Each row was made from one small tree. The marks that hang from a mark follow it in brackets, in alphabetical order. Every link used is in the known rows. Write each row's tree.
Known rows
C{A K{G}}: [  3 -11  -4 -18 -10 -13 -48  -1 -18  37  -2  -4  -5  14  -4 -13 -35  24
 -34 -19 -14  11   2 -27  24]
K{C{A} G{R}}: [  3 -11 -24  -5 -15 -15 -41 -13  -6  27   0 -18 -26   9  -7  -8 -28  11
  -8 -14  -1  18   3 -13   3]
S{X{Z}}: [-41 -10   2  11  25  19 -22  32   6 -24  -5  21  14 -10  14 -12  10 -10
   4   9  -7  21 -15 -41  14]
Q{K{C G}}: [-16  -5 -11 -10 -18 -18 -32   3 -29  27  -4 -10 -23 -12  -2 -12 -35  10
 -39 -10  -9  -2   9 -41  16]
K{G{R{D}}}: [  2   0  -4  -3  -9  -1 -11  -8   8  -2 -11  16   5   8  -1  10  -3  -2
  13   7  22   8  14   8  -6]
K{C G{R{Z}}}: [ 15 -24  -8  -2  -7 -20  -6  -8   2   6  10  18 -18  -3  -8  -6  -6  -2
   2  -7   0  16   5  -8  -6]
D{R{Z{X}}}: [ 39  -8  20   5  25  -2  26  34   4 -23  13  15   0   3  -1  -4  16  -5
   9   0  13   9  -1 -13  -8]
C{A}: [  4   9   3  31   3  -8 -19   1  -3   6   6 -23   7  12   4  -7 -17   9
 -28  -3 -16   9   4 -18  19]
G{R{D Z{X{S}}}}: [ 31 -27   3  -2  26   8  -2  37  23 -22   0  25   2 -15  10   1  27 -15
  40  -8  26  21 -32   7 -23]
R{D T{H} Z}: [-13  30  35  -3  10  21  40  -8   6 -16   0  -5  25  -4   6  11  29  -7
 -11  16 -24 -19   7  21   1]
R{D T}: [-21  31   9  18   4  13  12  -2   5 -10  -4 -20  17  -1   7  11   7  -5
 -15  15  -3 -13   2  19   2]
D{R{T}}: [-13  33  10  12   5  13  23   5   1 -19  -1 -19  14  14   0  10   9  -2
   3  18   2 -17  10  11  -2]
R{D T Z{X}}: [  9   0  20  -1  21  11  25  22  12 -15   9   6   5 -13   8   5  21 -10
  -2  -2   2   2 -22  16  -9]
G{K{C{A}} R}: [  1  -5 -38  33 -19 -17 -25 -20 -12  23  -3 -46 -25  -6  -5 -12 -25  11
 -10  -9   4  -5   3 -13   8]
R{D T{H}}: [-37  47  24   2   3  28  23  -7   3 -17 -12 -21  24   4   9  18  18  -3
 -14  22 -21 -25  12  15   7]
R{T}: [-31  22   9  26   4   9  10   0   4 -16   3  -8  18  10   8   7   3  -3
 -20  13 -17 -14  -1   2   9]
K{C{A} G{R{Z}}}: [ 26 -28 -15 -10 -10 -24 -22 -13  -2  29  11  -1 -24   0 -10 -13 -18   7
  -4 -20  -5  25  -3  -8  -1]
Q{K{C G{R}}}: [ -7 -13 -26 -14 -25 -14 -31  -8 -15  24  -8  -1 -27  -8  -6  -9 -29   6
  -5  -9   3   0  11 -21   0]
Q{K{G}}: [-14  -4   2  -7 -11 -10 -20   4 -20  12  -5  14  -1   0   4  -4 -26   6
 -27  -5  -9  -4  11 -37  18]
S{X}: [-23   3   4  27  14   6 -13  24   6 -21   0  15  14   3  14  -3  -3  -3
  -6   9  -3  12  -3 -32  15]
R{D T Z{X{S}}}: [  1 -11  17 -10  33  16   9  42  12 -21   4  11   9 -19  16   5  30 -15
  13  -5   8   8 -47   7 -14]
D{R}: [  9  22  10  25   6  -1  13  10  -3 -17  -1 -13  12  13  -2   2   3   1
  -3  17  10  -5  23 -11   5]
D{R{T Z}}: [ 10  17  19   7  12   4  43   5   4 -17  10  -5  13   5  -4   3  20  -7
   7  12  -1  -9   4  18  -6]
F{R{D T Z}}: [ 21  19  19  -5  16   3  45  -9   8 -13  -2  -3  16 -10  -1   8  26 -11
  16  13  12  -2   8  41  -7]
R{Z}: [ 15  -4  19  34  13 -13  18   5   4 -13  15  12  15   2   4  -4   5  -4
 -20   5 -14   6   6 -13  10]
G{K{C} R{T Z}}: [-12  -8 -22  21 -13  -8  21 -21  -2   1   8 -17 -13 -18  -4  -2   3  -5
   4   2  -1 -19  -8  14  -7]
Q{K{C}}: [ -7   7 -13  17 -13 -14 -21   5 -20  20  -2 -32 -18 -17   0 -16 -25   7
 -39  -5 -15  -9  12 -30  14]
C{A K}: [ 12   1  -5  10  -4  -9 -38   1 -10  30   2 -26   3   9  -2 -17 -27  22
 -34 -15 -20   3   4 -14  23]

Which tree is each row?
[  9  -7 -11 -23 -17  -3 -29  -8   0  21 -16  13   0   5  -7  -1 -13  10
   8  -4  18   4  13  10  -2]	C{K{G{R{D}}}}
[  2  22  35 -22  24  29  47  22   4 -33   6   9  11   9   1  10  35  -6
  14  10 -13 -17  -3   3 -10]	D{R{T{H} Z{X}}}
[  3  12  20  11   9   3  30  -1   8  -7   7  -4  17 -10   4   5  19  -9
 -12   9  -6  -5  -4  26  -3]	R{D T Z}
[-34   9 -18  29 -13   8  14 -20   4 -15  -3  -7  10   3   3  11   3  -3
  13  14   5 -27  -1  11  -1]	G{K R{T}}
[ -1 -15 -13 -16 -15  -6 -31  -6  -1  13  -6  25   1  16  -6  -4 -17  12
   4  -5   2   5  11  -7   5]	C{K{G{R}}}
[ 10 -11  15 -17  40  14  22  36  12 -34   3  26   7  -8  11   4  34 -14
  38  -2   8  11 -37   5 -11]	F{R{T Z{X{S}}}}
[ 25 -32  -2 -21 -10 -14 -12  -6   2  14   5  38   1   8  -9 -10  -7   7
   7 -11  -2  12   5   0   0]	C{K{G{R{Z}}}}
[ 26 -17   7  -8  -3 -10   8  -8  10  -1   1  30   4  -1  -3   4   7  -8
  16   1  17  18   7  13 -11]	K{G{R{D Z}}}
[ 18   4  21  -7  23  14  36  30   7 -25  14   9   2   3   0   3  23  -8
  15   3   7  -3 -12   6 -13]	D{R{T Z{X}}}
[-35  28  11 -31 -10  29  11 -20   8 -12 -17   9  15  13   2  24  14  -4
  19  17  -3 -17  11  25  -8]	K{G{R{D T{H}}}}
[ -8   2 -24  37 -12 -20 -26 -11 -27  25   0 -54 -21 -12   1 -13 -31  15
 -41  -9  -8  -7   1 -33  22]	G{K{C{A}}}
[-49  27  -2  13 -11  24  25 -27   0 -22 -10  -8  17  10   4  18  13  -2
  12  20 -14 -41   9   8   4]	G{K R{T{H}}}
[ -6  34  34  -9  13  20  55  -1   1 -25   3  -5  23  11  -3   9  31  -5
   6  20 -19 -22  16  13  -2]	D{R{T{H} Z}}
[ 22 -21  18   2  33   3  -2  46   9 -19   3  17   5 -20  15  -2  23 -13
   9  -9  14  19 -34 -14  -9]	R{D Z{X{S}}}
[ 52  -4  18  -5  27  -1  28  21   8 -19  -1  16   0 -12   2  -1  23 -10
  19  -1  25  16   3  10  -9]	F{R{D Z{X}}}
[ 16 -25   7   0  -1 -14   7  -8   9  -7   9  42   6  12  -3   3   3  -5
  12   0   2  15   5  -4  -5]	K{G{R{Z}}}
[-12  -8 -18 -35 -18   4 -38 -14  -2  33  -4  -1  -4  19  -7  -4 -21  18
   3 -16  -9   1 -10  16   3]	C{A K{G{R{T}}}}
[ -9  -7 -18   1 -13 -11 -25  -9  -1   4  -2   3 -19   6  -4  -1 -16   1
  -1   1   4   9   9 -15   0]	K{C G{R}}
[  5 -16 -32 -20 -28 -18 -49 -11 -20  46  -6 -23 -35  -5  -9 -18 -41  14
 -10 -23  -2   9   3 -19   4]	Q{K{C{A} G{R}}}
[-23   6 -38  19 -20  -3 -16 -26  -9  20  -1 -52 -21  -8  -4  -4 -18   8
  -4  -6  -3 -18 -10   8   1]	G{K{C{A}} R{T}}
[ 26 -18  -7 -11  -9 -16  -3  -9   3  14   0   8 -19 -13  -8  -3  -1  -4
   4  -6  16  17   6   9 -12]	K{C G{R{D Z}}}
[  8  -7  17 -15  36  18  22  49   8 -32   7  13   6  -4   9   3  31 -13
  32  -1  11   4 -37  -2 -17]	D{R{T Z{X{S}}}}
[  9   3 -37  24 -21 -14 -24 -23 -12  30 -11 -57 -26 -19  -6 -10 -21   8
  -8  -8  21  -4   6   4   0]	G{K{C{A}} R{D}}
[-26  10   7   9  -6  15  44 -27   3 -20   1   8  17   1   2  13  23  -6
  15  15 -18 -33   4  15  -1]	G{K R{T{H} Z}}
[ -5  -4 -10   1  -8 -18 -42  -3 -19  28   3 -26 -22   3  -2 -10 -33  14
 -39 -13 -13  16   0 -34  18]	K{C{A} G}
[ 35 -36  -8 -28 -13 -19 -29  -9  -1  37   7  20  -7  10 -11 -16 -18  16
   2 -26  -6  21  -2   0   4]	C{A K{G{R{Z}}}}
[ -2   0  -7  16  -7   2  35 -21   7  -6  -1  -4   7 -17  -2   9  18 -10
  18   8  17 -19  -3  36 -11]	G{K R{D T Z}}
[ 31  -9  20  11  22  -2  13  27   9 -13  10  14   2 -12   8  -2  13  -8
  -9  -5   8  14  -9  -5  -4]	R{D Z{X}}
[-21  10  -3 -16  -9  14   0 -13  10  -4 -10  10   7   6   0  17   4  -6
  17  10  14  -4   1  28 -12]	K{G{R{D T}}}
[ 22 -11 -17 -31 -21  -7 -47 -11  -4  42 -14  -7  -8   7  -9 -10 -25  20
   1 -19  13  12   5  12   2]	C{A K{G{R{D}}}}
[-27  47  21  -5  11  27  35 -14   2 -30 -11  -7  24  17   4  16  21  -2
   9  25 -19 -23  21  15   8]	F{R{T{H}}}
[ -9 -14  -8 -14  -8  -5   5 -13   5   4  10  14 -14  -3  -6   1   3  -5
   7  -2  -6   4  -7  12 -12]	K{C G{R{T Z}}}
[ -7 -13   6 -11  -1   1  18 -11  12 -11  10  36   8  10  -2   9  10  -8
  18   2  -5   4  -7  18 -10]	K{G{R{T Z}}}
[  2   0 -18  -6 -15  -8 -22 -10  -1  12 -11  -9 -19  -6  -6   2 -11   0
   2   1  21  10  12   2  -7]	K{C G{R{D}}}
[ -6 -12 -12 -12 -19  -7 -21  -7  -7  11  -8  22  -4   6  -3  -1 -21   3
   4  -5   4  -2  12 -15   3]	Q{K{G{R}}}
